Each row comes from the steps of one path. Every step used is in the known rows, and no mark comes twice. Write the path behind each row, first mark first.
Known rows:
ramel > zoni > bupag: [ 2.47  0.25 -0.45  0.70 -1.14 -0.99  1.26 -0.82 -1.30 -2.53  1.00 -0.30
  1.74  1.89  2.36 -0.73  0.45  0.14]
sava > ramel > zoni > bupag: [-0.71  0.12  1.03  0.32 -0.48  2.08 -2.15 -1.31 -3.59 -0.16 -0.09 -2.29
  2.56  1.57  1.02  0.57 -0.04  0.17]
tukub > sava > bupag > lufu: [-1.31  0.33 -0.57  0.29  0.05 -0.28  0.03 -0.48  0.93  1.45 -2.04 -0.02
 -2.76  0.42 -3.08  1.51  0.11 -0.19]
ramel > zoni > tukub > lufu > bupag: [ 0.96 -0.60  0.76  0.35  1.19 -3.07  0.38  1.62  0.61  1.33  2.91  0.74
  1.84  0.24  3.37 -1.86 -0.09 -0.93]
bupag > lufu > tukub > sava > ramel: [-1.79  0.03  1.37 -1.28  0.69  2.31 -3.80  0.54  0.94  0.67 -2.27  0.74
 -0.44 -0.74 -2.21 -0.06 -0.52  0.71]
zoni > bupag > lufu > ramel: [-0.04  0.12 -2.13 -0.35 -1.12  1.28  2.04 -1.01 -1.79 -0.39  0.31 -1.18
 -3.42  1.07  0.90  0.43  0.22  0.24]
bupag > lufu > ramel: [-1.72  0.70 -1.38 -0.05 -0.31  1.32 -0.72 -0.70 -2.07  0.93 -3.44 -0.36
 -1.85 -1.69 -0.92 -0.36 -0.03 -0.03]
zoni > tukub > sava > bupag: [-0.18 -1.05  0.89 -0.80  0.01 -3.80  3.03  1.38  2.40  0.93  3.46  1.16
 -0.88  2.89  0.46  1.53  0.43 -0.65]
lufu > tukub: [ 1.40 -1.41  0.12 -1.40  0.37 -2.28 -1.61  1.43  2.26 -4.56  3.51  3.70
  3.36 -0.57 -0.65 -0.76  0.10  0.43]
tukub > sava: [-1.59 -0.84 -0.16 -0.63  1.19 -3.15 -0.50  0.69  1.68 -1.79 -2.18  3.52
 -0.72  2.49 -3.24  0.21 -0.52  0.21]
bupag > lufu > tukub > sava > ramel > zoni: [-0.82  0.60  1.99 -0.83  0.55  3.60 -4.23  0.41  0.72  1.24 -3.33  0.04
  0.76 -0.70 -0.89 -0.73 -0.34  0.61]
ramel > sava: [ 0.81 -0.01  0.91  0.93 -0.06 -3.43  2.87 -0.21  1.81 -1.01  1.12 -0.32
  1.53 -2.20 -1.34  0.34 -0.51  0.37]
ramel > zoni: [ 1.28  0.53  0.15  0.90 -0.45 -1.92 -0.71 -0.60 -1.46 -2.17 -1.55  0.69
  3.47  0.10  0.80 -1.28  0.23 -0.07]
bupag > lufu > tukub: [ 0.16  0.15 -0.03 -0.79 -0.25 -0.26 -1.75  0.17  0.70 -1.69 -0.14  1.17
  0.15 -2.41 -1.05 -0.74 -0.08  0.60]
zoni > bupag: [ 0.85 -0.91 -1.88 -0.27 -0.90 -3.18  2.60 -0.69 -0.71 -3.83  3.47  0.79
 -1.13  2.31  0.23  0.70  0.14  0.38]
ramel > sava > bupag > lufu: [ 1.07  1.13  0.53  1.82 -1.17 -0.71  3.24 -1.38  0.99  2.20  1.10 -3.79
 -0.39 -4.43 -1.22  1.66  0.13 -0.04]
ramel > sava > bupag: [ 1.59  0.23  0.46  1.57 -0.77 -2.20  3.67 -0.81  1.63  0.46  3.04 -2.43
  1.29 -3.15 -1.10  1.76  0.18 -0.18]
bupag > lufu: [-1.40  0.71 -1.06  0.40 -0.68 -1.81 -0.55 -1.21 -1.72 -0.66 -2.65 -0.08
 -1.64 -1.89 -1.87 -0.17 -0.21  0.38]
tukub > lufu: [-2.06 -0.68 -1.31  1.30  2.03 -4.74 -1.38  1.26 -0.64 -1.91  0.10  4.24
 -1.11 -1.11 -1.16 -1.02 -0.88 -0.61]
ramel > zoni > bupag > lufu: [ 1.94  1.10 -0.43  0.93 -1.46  0.50  1.08 -1.45 -1.98 -0.96 -1.01 -1.81
  0.01  0.74  2.26 -0.77  0.38  0.29]
sava > bupag > lufu > ramel: [-0.54  0.74 -1.89  0.75 -1.12  1.74  0.48 -1.37 -2.02  1.93 -0.21 -2.45
 -1.48 -2.48 -0.86  1.47  0.83 -0.73]
zoni > bupag > lufu > tukub: [ 1.57 -0.32 -1.10 -0.90 -1.07  0.01  1.16 -0.26  0.54 -2.55  3.06  0.03
 -1.77  0.48  0.87  0.12  0.21  0.73]

Which path is each row?
[-2.10  0.48  1.56 -0.19  0.57  3.20 -2.57 -0.56 -1.10  2.11 -4.07 -1.23
 -0.98  2.84 -1.09  0.57 -0.53  0.40]	tukub > sava > ramel > zoni > bupag > lufu
[-0.86  1.12 -0.04  0.49 -0.28  1.83  1.16 -0.70 -0.37  2.56 -3.01 -2.00
 -1.55 -2.96 -0.68 -0.16 -0.25  0.12]	bupag > lufu > ramel > sava
[ 0.07 -0.18  0.09  0.16  0.40  0.36  1.93  0.32  0.72  0.66 -0.04 -0.16
  1.14 -1.45 -0.06  0.01 -0.14 -0.18]	lufu > ramel > sava
[ 1.46  0.05 -1.02 -0.05 -0.45  2.23  0.77 -0.18 -1.75 -0.71 -0.11 -0.15
  1.37  1.90  2.76 -0.86  0.61 -0.39]	lufu > ramel > zoni > bupag
[ 0.73 -0.03 -0.34  0.67 -0.21  1.26  2.60 -0.14  0.68  1.80  1.53 -1.83
  1.03 -2.21  0.02  1.14  0.43 -0.65]	lufu > ramel > sava > bupag
[ 0.69  0.45 -1.15  0.12 -1.10  1.74  3.50 -1.00 -0.35  0.84  0.69 -2.43
 -3.16 -0.07  1.26  0.59  0.02  0.37]	zoni > bupag > lufu > ramel > sava
[-1.70 -0.24  1.56 -0.33  0.75  2.01 -2.28 -0.08 -0.63  0.89 -2.52 -0.06
  0.39  3.74 -0.98  0.67 -0.47  0.28]	tukub > sava > ramel > zoni > bupag
[-0.29 -0.61  0.78  0.68  1.21 -2.46  3.55  2.37  1.69  3.02  4.72  0.65
 -1.03 -0.84  3.02  0.30 -0.03 -1.45]	zoni > tukub > lufu > ramel > sava > bupag
[ 1.72  0.16  1.43  0.30 -0.70 -3.07  1.54  0.52 -0.46 -0.74  1.32  0.44
  3.22  1.30  3.41 -1.10  0.51 -0.40]	ramel > zoni > tukub
[ 1.02 -0.41 -0.58 -1.28 -0.43  0.61  0.83  0.25  1.87 -1.74  1.61  0.74
 -2.70  1.76  0.16  0.18 -0.05  0.82]	zoni > bupag > lufu > tukub > sava
[-0.07  0.39  1.66 -0.20 -0.56  4.33 -3.27 -0.88 -2.57  0.51 -0.15 -2.67
  2.32  0.34  1.53  0.06 -0.02  0.49]	sava > ramel > zoni > bupag > lufu > tukub
[-1.09 -2.01 -0.41 -0.68  2.10 -5.74  1.41  2.43  1.83  1.07  5.96  2.18
 -1.05  0.28  1.45 -0.69 -0.55 -0.98]	zoni > tukub > lufu > bupag
[-0.54  1.46 -0.51  0.55 -0.47  2.79 -1.12 -0.92 -2.58  1.77 -4.67 -1.21
 -0.28 -1.69  0.65 -1.18  0.25 -0.18]	bupag > lufu > ramel > zoni
[-1.11  0.80  1.07  0.52 -0.85  3.45 -2.48 -1.78 -4.12  1.15 -1.63 -3.40
  1.19  0.64  0.82  0.48 -0.15  0.34]	sava > ramel > zoni > bupag > lufu
[-0.44  0.02  0.53 -1.18  0.57  0.46 -2.12  0.82  2.24 -0.69 -1.85  2.03
 -1.01 -0.75 -1.91 -0.65 -0.28  0.72]	bupag > lufu > tukub > sava
[ 1.17 -1.35  0.56 -1.44  0.82 -0.38 -1.44  1.78  3.98 -2.16  2.96  3.17
  1.74  0.62 -1.68  0.51  0.35  0.02]	lufu > tukub > sava > bupag
[ 0.46  0.20 -0.47  0.16  0.02  1.53 -0.87  0.05 -1.81 -0.25 -2.09  0.75
  2.75  0.30  1.57 -1.31  0.44 -0.52]	lufu > ramel > zoni
[-0.59  0.90 -0.12  0.38 -0.03  2.91 -0.44 -0.28  0.39  3.08 -3.61 -0.90
 -1.56  0.45 -1.14  0.75  0.45 -0.55]	tukub > sava > bupag > lufu > ramel > zoni
[-1.95 -1.85 -2.17  0.17  2.93 -4.18 -1.77  1.40  0.81 -0.08  2.89  2.66
 -1.21 -1.72 -1.73 -1.19 -1.03 -0.74]	tukub > lufu > bupag
[ 2.53  0.66  0.63 -0.16 -0.69  2.07 -0.17 -0.02  0.81 -0.78 -0.78 -0.25
  0.29  1.69  2.15 -1.05  0.23  0.47]	ramel > zoni > bupag > lufu > tukub > sava
[ 0.60 -1.10  2.11 -1.77  0.98  2.80 -3.23  1.55  2.43 -1.31  1.55  1.75
  2.64  2.61  0.14 -0.14 -0.15  0.60]	lufu > tukub > sava > ramel > zoni > bupag
[-1.54  0.25 -0.74 -0.03  0.33  1.67 -0.11 -0.16  0.66  2.52 -2.59 -0.14
 -2.88  0.44 -2.49  1.37  0.24 -0.46]	tukub > sava > bupag > lufu > ramel
